In the rows, 128 means zero.
Known rows, with every step that occurs:
kavu, neto, gimog: [126 135 113 139 111  93 136 176 128 133 177 159 118 123  96 125 128 113
 139 144 123 136 124 127 129 118 103 106 125 102 126 115 149 127 120 130
 136]
gufipi, fefab, neto, gimog, taze: [156 131  89 140  69  95 143 139 115 127 162 143 143 135 103 108 140 139
 138 114 159 155 124 139 106  91 101  96 131 104 137 124 145 105  98 124
  92]
fefab, vako: [106 137 122 111 163 134 167 137 128 139 121 120 146 130 126 109  96 130
 130 111 105 146 152 109 151 133 154 130 124 134 123 111 149 118 121 124
 154]
kavu, taze, fefab, vako, luto, gufipi: [121 136 149 134  80 127 115  98 121 122 108 109 100 146 138 137 110 101
 138 156 129 132 114 103 126 133 112 163 127 200 127 181 127 132 196 165
  80]
gufipi, fefab: [133 138 117 141 175 179 146 139 134 124 117 125 123 131 124 126 100 151
 115 135 116 127 149 154 114 120 139 114 145 153 121 110 159 102 102 121
 132]
kavu, neto, gimog, gufipi: [124 143 141 119 109  59 124 160 127 143 180 141 144 121  96 130 124 104
  96 137 128 121 125 122 129 121 112 116 128  87 128 131 156 127 133 129
 141]
kavu, neto, midom: [113 141 132 173 144 140 119 180 142 146 134 120 114 121 113 119 124 105
 112 148  96 126 126 118 148 148 106 114 135 147 125 115 117 162 128 133
 167]
midom, neto, gimog, vako, luto: [133  85 142 128  93 115 132 132 119 122 121 124 124  81 141 156 137 140
 174 127 137 124 104 162 128 109 112 123 108  23 130 131 120 130 170 130
 103]
kavu, neto, gimog, taze, fefab, gufipi: [150 151  98  96  34  51 168 135 128  92 188 148 139 141 103 129 167  92
 147 169 158 131  91 111 110 106 103 115 127 146 146 160 124 138 137 143
  83]
kavu, taze, gimog, vako, fefab: [142 110 136  96  52 183 113 139 131 111 134 155  91 108 133 157 205  88
 147 100 179 107 132 112 124  94 107 144 118 162 126 142 165 130  98 113
  65]
taze, kavu, neto, fefab, gufipi: [138 119 128  94  79 107 149 130 134 109 162 138 126 135 125 107 148 123
 128 198 129 134 101 128 109 131 115 123 139 173 125 163  62 145 131 153
  93]
luto, vako, fefab, taze, midom: [119 141 106 151 123 171 141  96 136 119 101 163 121 142 125 107 155 124
 145  91 145 138 133 103 150 153 137 140 111 136 123  96  89 149  75 101
 156]
fefab, taze, gimog: [122 127 131  85 153 149 107 132 130 130 152 163 116 130 123 135 162 102
 124 113 122 117 122 109 139 132 143 135 120 174 135 102 162 125  99 111
 164]
neto, midom: [114 130 107 167 202 155 103 169 142 132 114 116 128 115 134 116 131 110
 137 137  78 119 120 126 144 152 113 108 131 149 129 105 108 156 118 125
 191]
kavu, taze, fefab: [129 152 141 130 112 141 131 137 139  88 122 148  93 139 126 156 143 103
 136 155 122 103 117 124 114 126 115 129 140 252 127 141 166 140 141 134
 114]
midom, neto, fefab: [123 133 129 150 121 140 165 117 133 127  92 139 139 135 142 152  97 173
 131 161 120 114 145 144 114 135 143 117 145 122 121 123 116 132 129 128
 127]
midom, neto, gimog, gufipi: [121 138 152 130 146  59 127 119 124 152 133 114 165 116 122 144 129 140
 115 119 120  93 125 149 116 134 148 119 129  54 130 122 148 126 148 119
 152]
luto, gufipi: [114 150 122 121 215 147 106 134 128 135 138 122 125 139 143 126 128 123
 117 135  90 120 118 126 116 126 129 125 125 131 126 127 147 124 149 137
 144]
midom, neto, gimog, taze: [135 133 135 125  85  77 159 112 115 136 145 148 152 118 116 143 142 142
 147 107 130 103  95 150 108 105 133 106 122  66 137 125 157 138 131 120
  95]
taze, fefab, neto: [120 147  96 137 144 103 112 150 140  86 127 123 127 140 145 141 131 129
 125 152 133 143 133 105 129 130 129 119 131 219 133 128 144 114 137 133
 186]
kavu, taze, midom, neto: [111 152 173 185 106 164 157 101 129 142  90 116 109 139 116 145 147 120
 112 115 107  87 110 150 107 153 161 136 130 160 125 114 162 175 152 123
 113]
luto, vako, fefab, taze, gimog, neto: [122 133 150  76  53 120 111 106 129 119 140 187 122 124 129 134 188 115
 139  75 179 115 115  85 137 101 126 154 108 122 124 125 136 136  85  97
 155]
fefab, taze, kavu, neto: [128 121 190  87 120 103 106 129 128 125 174 153 107 129 106 117 137 112
  94 133 122 116 104 125 138 140 125 132 130 201 127 133 130 149 124 132
 101]
luto, gufipi, fefab, neto: [128 155 111 161 176 147 107 134 121 148 129  98 123 157 133 107 121 150
 103 137 131 150 153 132 104 120 129 123 138 134 125 129 143  93 141 137
 130]
fefab, taze: [119 131 135 107 188 144 125 139 131 128 133 155 122 133 120 127 117 122
 123 117 100 124 138 127 144 137 133 128 126 145 129 106 145 132 117 115
 152]
taze, fefab, vako, luto: [118 115 114 120 112 122 139 116 133  96 103 112 132 121 147 140  74 127
 141 150 123 153 129 105 151 137 136 143 125 181 127 147 120 113 154 146
 153]
kavu, taze, gimog, vako, luto, gufipi: [132 106 168  82  76 181  89 130 118 129 147 139  69 107 145 156 202  73
 145 130 141 115  74 119 112  92  95 158 103 137 129 166 159 136 181 148
  58]
terag, midom, neto, gimog, vako, luto: [146  90 135 141  99 100 122 143 111 123 123 100 104 105 136 151 128 138
 164  98 137 144 100 163 137 103 113 132 109  12 137 131 137 140 185 137
  92]
vako, fefab, neto: [121 122  70 164 143 130 101 146 132 114 117 130 130 125 142 135 126 146
 126 111 142 150 162 118 140 117 119 123 126 112 120 132 122 109 112 116
 176]
terag, midom: [127 139 109 134 197 133 121 159 128 119 134 115 106 144 128 131 107 127
 118 100  92 144 120 136 139 118 133 125 129 132 130 112 173 137 139 128
 160]
luto, vako, fefab, taze, kavu, neto: [128 126 166  95  60 105 117 108 127 122 156 179  93 126 112 110 167 135
 135 109 173 129 115 108 145 124 115 146 119 163 113 140  84 139  94 117
  96]
terag, midom, neto, fefab, vako: [125 139 135 152  98 109 184 113 119 149  83  91 141 168 131 122  61 175
 125 117 131 157 168 123 143 140 162 140 143  99 128 124 120 137 142 137
 107]
terag, midom, neto, gimog: [134 134 118 165 149  78 127 143 115 141 131 107 120 142 118 136 121 148
 149 100 114 127 121 155 124 124 138 117 127  62 136 108 156 137 152 126
 139]
vako, fefab: [126 121  84 146 170 157 114 136 137 111 115 139 129 118 140 145 112 139
 125 115 122 127 151 130 135 122 123 122 131 121 119 128 131 115  98 116
 156]
gufipi, fefab, vako, luto: [127 107 117 140 123 171 159 116 122 138  96 109 127 118 127 118  57 153
 129 126 125 163 155 139 139 126 141 140 133 110 116 132 124  92 132 137
 118]
fefab, gufipi: [115 134  89 106 196 141 155 148 133 119 135 124 133 124 137 119 149 120
 145 142  91 128 126 139 122 126 144 126 123 107 126 126 123 127 147 124
 168]
luto, vako: [103 151 118  99 157 144 169 146 132 118 131 166 106 117 133 116 158 139
 168 116 114 134 112 118 133 109 134 125 112 132 113 103 140 128 119 113
 173]
taze, midom, neto: [107 146 143 176 162 156 153 102 133 133  92 100 143 133 134 139 122 139
 102 116  98 103 116 145 118 160 178 124 127 138 129  97 149 155 135 120
 166]

Rows:
[145 110  81 182 126 115  73 135 111 144 142 112 115 131 128 113 117 140
 152 153 138 166 122 147 106 114  86 119 124  62 129 146  99  89 160 151
 126] -> vako, luto, gufipi, fefab, neto, gimog
[133 111 140 147  97 131  52 129 139 133 123 137 142 122 130 134 160  85
 104  96 144  98 124  92 148 143 105 139 127 143 140 125 104 168  84 108
 171] -> vako, fefab, taze, gimog, neto, midom
[135 139 129 163 128 127 151 124 126 128  93 112 120 161 137 147  86 172
 121 132 120 135 140 147 123 129 143 126 147 108 129 124 130 143 144 136
 120] -> terag, midom, neto, fefab
[114 137 138 138  93 124 199 105 126 147  82 116 161 145 135 128  74 175
 135 145 132 137 173 120 134 146 163 131 141 113 122 124 105 127 127 131
 114] -> midom, neto, fefab, vako
[138 116 158  65 121 108 122 105 124 100 169 147 136 111 133 125 157 116
 113 111 111 104  57 135 112 102 126 115 125 194 134 146 148 148 115 133
  93] -> gimog, taze, kavu
[123 156 133 130 175 163 152 109 119 165 115  87 144 160 126  93  86 147
 110 125 126 147 171 121 119 134 153 135 140 138 124 125 142  94 125 138
  94] -> luto, gufipi, fefab, vako
[130 136 122 166 127 126  69 149 136 162 126  84 145 128 129 111 167 109
  81 128 145 125 140 110 124 148 131 125 139 164 135 119 119 118 104 122
 193] -> taze, gimog, gufipi, fefab, neto, midom
[137 111 113  96 143 124 140 169 129 108 160 143 136 102 127 123 158 106
 174 125 128 136 120 132 132 108 103 104 112  92 137 105 144 128 111 121
 111] -> neto, gimog, vako
[152 132 142 120 148 100 115 123 124 148 147 138 153 137  95 113 108 124
 104 123 139 120 159 144 123 140 122 119 142 100 136 112 133 104  95 114
 114] -> neto, gimog, gufipi, fefab, taze
[135 110 111 109 144 172 130 143 138  98 116 131 129 104 149 145 135 128
 132 107 150 132 156 125 142 107 115 125 122 109 124 129 135 119 101 113
 109] -> gimog, vako, fefab
[124 141 126 129 149 164 182 126 126 144 108 106 143 140 117 101  75 152
 118 117 128 150 178 129 132 131 157 127 143 147 121 108 148  96 100 123
 115] -> gufipi, fefab, vako
[133 101 151 129 119 110 105 114 112 141 129 107 124 101 148 147 147 133
 166 133 134 119  97 155 114 111 110 132 106  13 133 147 116 126 194 146
  80] -> midom, neto, gimog, vako, luto, gufipi
[141 117 142 140 173 179  92 100 118 146 114 127 103 139 130 126  87 141
 110 139 117 138 133 150 121 133 115 144 133 110 125 144 116 103 152 143
  93] -> vako, luto, gufipi, fefab, taze
[132 120 132  91 129 122  70 104 134 136 138 148 145 127 130 150 149 104
  79  95 156 105 150 100 143 136 142 150 126 134 132 135 143 111  86 105
 161] -> vako, fefab, taze, gimog, gufipi
[146 136 123 129 152 105 124 136 128 138 146 123 157 125 108 118 108 130
 108 133 132 118 146 148 108 127 125 109 142 100 130 118 145  98 101 121
 129] -> neto, gimog, gufipi, fefab
[147 126 194 106 103 135 118 116 126 134 159 138 105 139  96 109 117 136
  85 137 145 121 128 144 121 137 130 129 148 207 125 130 130 125 102 131
  64] -> gufipi, fefab, taze, kavu, neto
[119 131 106 118 117 141 185 132 132 130 109 136 156 144 131 109  74 143
 139 152 121 159 164 102 144 137 134 124 137 147 124 121 105 123 102 135
 130] -> neto, fefab, vako
[135 129 182  70  63  92 136 118 124 114 188 152 121 118 112 129 148 112
  88 120 129 110  61 127 117  98 118 120 128 190 129 158 158 153 126 140
  67] -> gimog, taze, kavu, neto
[144 129 146 129  89 124 121 110 121 143 113 139 112 168 127 147 126 147
 120 118 146 129 136 123 131 140 151 144 138 140 140 115 133 141 120 125
 119] -> terag, midom, neto, fefab, taze, gimog
[117 117 117 131 189 155  89 126 124 130 127 123 108 117 151 142 108 125
 126 142  87 132  95 137 122 119 111 136 116  97 122 151 125 122 182 151
 150] -> vako, luto, gufipi
[122 120 139 128  56 129 144 113 128 104 100 128  98 125 129 146  99 107
 149 149 131 136 122 109 139 130 116 155 128 210 123 166 133 133 171 150
 104] -> kavu, taze, fefab, vako, luto
[140 109 160 118  92 111  85 113 130 120 157 153 111 128 113 126 128 124
  93 120 153 119 128 122 142 136 115 138 134 180 124 150 101 137  99 126
  91] -> vako, fefab, taze, kavu, neto
[139  77 109 106 116 131 118 160 125 102 148 146 116  80 137 137 139 107
 181 133 126 146  99 144 139 102  85 116 104  57 132 129 121 124 144 134
 114] -> neto, gimog, vako, luto
[135 111  83  95 150 161 149 140 136 100 120 116 137 108 152 130 168 118
 151 120 148 136 155 131 134 111 124 135 118  71 128 143 102 121 124 117
 110] -> gimog, vako, fefab, gufipi
[129 134 176  93  84 106 123  86 129 153 115 145 156 143 131 157 134 139
  86 140 154  92 145 115 122 150 160 146 140 134 135 129 125 129 118 117
 130] -> midom, neto, fefab, taze, gimog, gufipi
[136 120 118 154 175 185  98 113 123 136 113 107 107 127 142 134  87 147
 118 148 110 137 120 156 105 116 116 133 135 110 119 149 126  98 159 150
 112] -> vako, luto, gufipi, fefab
[140 124 137 175 167 201  93  80 124 141 102 105 114 154 126 113  90 120
  88 136 110 140 117 144 117 164 129 143 128 135 133 126 107 128 138 144
 110] -> vako, luto, gufipi, fefab, taze, midom
[122 130 124 152 144  94 136 134 122 141 131 132 140 117 122 139 135 149
 158 127 114 108 125 154 116 131 140 108 126  72 129 107 141 128 137 119
 145] -> midom, neto, gimog
[161 110 173  93 134  77  82 102 122 134 171 131 152 128 102  97 134 120
 102 127 141 105 118 149 110 146 123 118 141 159 139 128 108 115  93 125
  93] -> neto, gimog, gufipi, fefab, taze, kavu
[142 107  94 130 102 105 150 122 124 123 118 107 152 105 141 135 179 140
 183 122 168 118 155 151 121 118 131 125 115   4 134 138  83 124 137 113
  86] -> midom, neto, gimog, vako, fefab, gufipi
[110 131  90 184 178 124  90 180 138 141 118 105 130 122 136 106 146 116
 133 130  96 144 130 115 149 146 108 109 126 142 131 108  97 151 133 125
 210] -> fefab, neto, midom
[115 139  63 110 137 140 167 126 133 113 115 151 118 120 144 113 183 142
 186 120 143 142 137 119 130 111 132 139 111  72 112 134  78 118 116 109
 162] -> luto, vako, fefab, gufipi
[110 134  68 191 116 127 100 158 137 134  99 132 116 118 142 101 177 136
 175 110 147 156 143  96 155 132  97 125 114 106 116 115  55 143 105 111
 204] -> luto, vako, fefab, neto, midom
[116 148 122 109 138 116 160 125 138 103 114 111 148 143 137 124  93 125
 129 141 128 140 150  94 144 143 153 132 135 220 132 124 143 115 122 133
 148] -> taze, fefab, vako
[130 153 115 114 119 132 151 134 137  89 124 130 100 143 130 140 173  96
 154 171 121 107 116 128 106 128 124 138 135 218 131 156 132 143 164 137
 113] -> kavu, taze, fefab, gufipi
[122 120 162 147 132 113  84 158 139 134 157 113 114 112 120 107 150  99
 107 153  99 111  83 123 136 154 105 114 135 204 128 131  91 174 124 143
 142] -> taze, kavu, neto, midom
[129 130  74 115 150 148 169 140 137 108 121 142 141 138 141 120 130 133
 156 184 108 142 139 130 118 131 123 118 135 117 127 136  78 130 125 135
 143] -> neto, fefab, gufipi
[128 150 105 209 188 153  76 151 130 164 112  72 125 152 136  88 135 131
 113 147 116 143 147 126 117 149 107 114 141 141 131 121  92 126 137 141
 154] -> luto, gufipi, fefab, neto, midom
[116 138 141  76 159 121 100 134 135 134 154 133 144 116 136 147 159 100
  86 115 121 103 110 110 124 123 152 134 124 154 130 124 183 116 117 118
 187] -> taze, gimog, gufipi
[121 146 144 155 174 117 133 131 121 138 106  94 111 145 133 149 107 158
 112  90 102 121 129 153 129 125 162 133 134  99 128 114 173 140 166 125
 147] -> terag, midom, neto
[135 145 141 118  32  45 184  83 118 122 127 118 174 141 119 134 118 139
 148 120 163 117 122 109 122 126 151 122 129 142 146 137 146 129 130 131
  78] -> midom, neto, gimog, taze, fefab, vako
[107 102 115 120 137 140 148 129 124 132 110 121 131 108 137 124  76 131
 140 119 101 158 129 122 156 126 137 142 116 101 118 137 124 119 153 137
 157] -> fefab, vako, luto
[136 137 131 119 124  91 157 124 121 159 138 101 177 135 102  92  89 131
 111 118 143 142 173 125 128 136 142 122 139  92 130 116 138  92  98 124
 116] -> neto, gimog, gufipi, fefab, vako
[149 137 138 153 143 124 119 101 129 142 135 119 165 151  92  96 114 105
  84 119 134 122 143 138 119 172 138 119 136 131 144  94 126 130  81 116
 132] -> neto, gimog, gufipi, fefab, taze, midom
[123 126 171 100 123 110 115 140 131 116 174 135 109 116 119 123 139 119
 101 141 114 116  89 132 125 124 128 122 131 197 122 137 142 142 129 139
 118] -> taze, kavu, neto
[124 130 135 191 135 158 123  74 132 136  76 118 144 144 129 142 113 144
  95  95 135 105 156 135 137 173 168 139 129 115 132 106 111 151 105 106
 138] -> vako, fefab, taze, midom, neto
[131 119 145 118 119 107 154 143 124 130 133 121 139 103 131 140 159 139
 164 118 140 112 129 151 123 115 133 112 117  61 135 107 146 132 138 117
  98] -> midom, neto, gimog, vako
[125  90 132  93 141 172 130 150 132 100 123 135 109  84 151 150 123 120
 143 127 116 141 105 142 144 101 108 132 109  92 124 136 139 128 157 133
 124] -> gimog, vako, luto
[135 126 145  73 107 123 109 115 136 132 142 164 150 142 126 138 136 107
  92 147 142 116 136  98 133 142 132 138 135 167 137 128 123 124  91 122
 147] -> neto, fefab, taze, gimog, gufipi
[115 120 142 151  90 129 150  79 115 162  77  98 145 141 154 133  62 171
 134 162 126 145 141 125 126 141 142 151 130  66 120 164  74 122 184 159
  95] -> midom, neto, fefab, vako, luto, gufipi
[115 138  89 129 132 150 146 129 134 112 113 166 111 116 139 127 151 149
 167 104 144 135 137 114 137 107 123 131 116 110 109 119 110 118  94 106
 162] -> luto, vako, fefab
